Every row comes from one small tree of marks. The marks that hang from a mark follow it in brackets, in the order of their numbers. Every link used is in the known rows. Which tree was each row made from?
Known rows:
j560(j116(j404(j246)) j598 j967): [  9  -5   3  -5   4  -5   4 -10   3   2   5   3  -8  -9  -6  -1  -4   3
  -4   5]
j598(j404(j246)): [ -5  -7 -13  -1   2   5  -4   3   2   4   1  -2   3  21  -2   3   7   4
   1  -3]
j967(j560(j598(j404(j157)))): [  9  -1   5   2  -8  -2  12  25   2 -10   6   9   1  -4   0   2   2  -2
   6  -2]
j560(j967): [ 23  -6 -16   2   8   1   7 -14   2   2  -1 -11  -8   8  -1  -3   5 -10
   4  -4]
j967(j560(j116 j598)): [ 36  -5  -4  -3   6  -9   1  16  -1 -11   4   7  -9 -11  -3  -1   5  -3
   4   2]
j404(j116 j246): [-15  -1 -17  -1   1   7 -15   0   0   5  -3  -9   2  17   3   3  -5   6
   3   2]
j813(j967(j560(j598(j404(j116 j157 j246))))): [-21   5  13   5 -12   5 -10  18   3  -7   6   7  12  -1   0  -1  -2  10
  -4   4]
j404(j116(j560) j598): [-4  5 -2  5  6 -2  7 -1 -9  2 -1 -6  1  3 11  7 -9 -2  5  2]
j967(j560(j598(j404(j116 j157 j246)))): [-22   5   8   1 -15   4 -11  25   2  -7   4   9   7  -2   1   3  -6  11
   5   4]
j560(j116(j404) j598 j967): [ 24  -6   5  -4   7  -9  14 -10   1  -3   6   4 -10 -14  -5  -4   1  -6
  -2   0]
j404(j157 j246 j598): [-24   5  -5   4  -3   8   2   6  -3   6  -2  -9   3  20   9   5 -12   5
  -4   4]
j598(j404(j116(j560) j157)): [-17   5  -3   3  -7   1   6   4  -6   0  -2  -1   6  -3   9   5  -3  -4
   6  -8]
j560(j116): [ 22  -6 -16  -4  10  -3  -3  -3  -5  -2  -1  -4  -7   6   1  -1   9  -7
   0  -4]
j157(j404(j246 j598(j560(j116)))): [ -4  -4   6  -1   5  -1 -14 -14  -2   3  -6   1   2  -3  -2  -3   5   2
  -8   3]
j813(j967(j560)): [ 21  -5 -16   5   8   1  10   9   2  -7   3  -7  -1   8  -4  -1  11  -6
   1  -2]
j813(j967(j560(j116 j598))): [ 37  -5   2   0   9  -7   1   8  -1 -11   7   5  -5 -10  -5  -5   9  -4
  -4   2]
j598(j404(j157 j246) j560(j116 j967)): [  4   2  12  -5  -2   2 -18 -16   2   3  -4   8   2  -6  -4  -9  11   1
  -4  -4]
j246(j404): [  3  -9 -17  -4   4  -1  15   4   1  -3   1  -5  -3  25  -2  -2   4 -12
   2  -4]
j967(j560): [ 21  -6 -22   1   4  -1   9  17   1  -6   0  -6  -5   7  -3   4   6  -5
   9  -2]

Which tree is each row?
[-20   7  -9   4  -6   5  -3 -12   0   9  -6 -11  -1  -5   7   3 -15   2
   2  -1]
j404(j116(j560(j967)) j157 j246)
[ 38  -5   2  -2  10  -8  -2 -15   0  -3   3   2 -11 -10   0  -8   4  -7
  -2  -1]
j560(j116 j598 j967)
[ -9   2   1   3  -5  -4  29  -5   5   8   4  -3  -5 -14  -2   7 -20   0
  -2   2]
j116(j404(j157 j246) j560(j598 j967))
[  1   8  16  -1   1   3 -15 -17  -2   5  -5   1   0  -3   2  -7  -1   3
  -7   4]
j404(j157 j246 j598(j560(j116 j967)))
[-35  11  -1   6  -5   5   0   3  -7   8  -4  -8   5   5  14   9 -21   7
   0   5]
j404(j116(j560) j157 j246 j598)
[ 31  -6   6  -3   3  -9  -1  18  -1 -13   6  15  -4 -10  -4  -2  13  -1
   4  -1]
j967(j560(j116 j598(j404)))
[ 13   0  12  -2   4   1 -14 -16   3  -1  -2   4   4  -2  -3  -9  15  -5
   5  -5]
j598(j404(j116) j560(j967))
[ -2  -1 -10  -3  -6  -4  16  22  -2  -8  -1   1  -3 -10  -4   6   3  -4
   5  -2]
j967(j560(j116(j404(j157))))
[  3  -3  11   0   6  -1 -16 -29   1   3  -7   0   0 -10  -4  -8   6   0
  -8   3]
j157(j404(j246 j598(j560(j116 j967))))
[ -2   0  -1   2  -3  -9  40  10  -1   2   6  -1  -5 -13   1  10 -15  -7
   1  -2]
j116(j404(j157) j560(j598))
[27 -7  7  2  5 -4  8 -9  4 -4  7  5 -3  0 -2 -6  7 -6  1 -4]
j560(j598(j404) j967)
[-20  13  17   3  -4   8 -17 -13   0   7  -6  -4   6   2   6  -4  -9   5
  -2   6]
j404(j116 j157 j246 j598(j560(j967)))
[ 11  -4   2  -7   7  -3  -3 -17   5   5  -2   2  -4  -7 -12  -4   7   0
  -3   2]
j598(j560(j116(j404(j246)) j967))
[13 -6 -9 -1  7 -5 14 10  0 -9  4  0 -2 -5 -9  0 13 -5 -2 -1]
j813(j967(j560(j116(j404))))
[-12   6   7   1   0   5  -2   1   0   7  -3  -2   4  13   3   2  -7   5
  -4   5]
j404(j157 j246 j598(j560))
[ 0  0  8 -3 -9 -1 -9 22  0 -8  4 13  1 -8 -2  1  2  8 -1  2]
j967(j560(j116 j598(j404(j157 j246))))
[ -2   1   8  -1  -4   6  -7 -13   6   6  -2   2   4   4  -5  -6   7   1
  -2  -5]
j598(j404(j157 j246) j560(j967))
[ -4   1   8  -7  -3   2 -17  -2  -1   2  -3   9   4   2  -3  -3  10   4
  -5  -4]
j598(j404(j157 j246) j560(j116))
[-37   4  -4   0 -11  10 -15   7  -1   3  -2  -2   9  15   6   3  -3   7
   2  -2]
j598(j404(j116 j157 j246))
[-28   7 -14   3  -7   4  -1   2  -3   8  -5 -10   2   2   8   9 -16   4
   3  -1]
j404(j116(j560) j157 j246)
[-10   6   2   4  -6   1   5 -10  -3   2  -3  -3   3 -10   8   0  -1  -6
   6  -9]
j598(j404(j116(j560(j967)) j157))
[-26   0   7   2   0   4 -16 -11   1   4  -6  -3   8   3   1   0  -4   5
  -3   5]
j157(j404(j116 j246 j598(j560)))
[-26   6  10   0  -3   4  13   6   2   7  -1  -1   6   9  -1   7 -10   5
  -4   6]
j116(j404(j157 j246 j598(j560)))
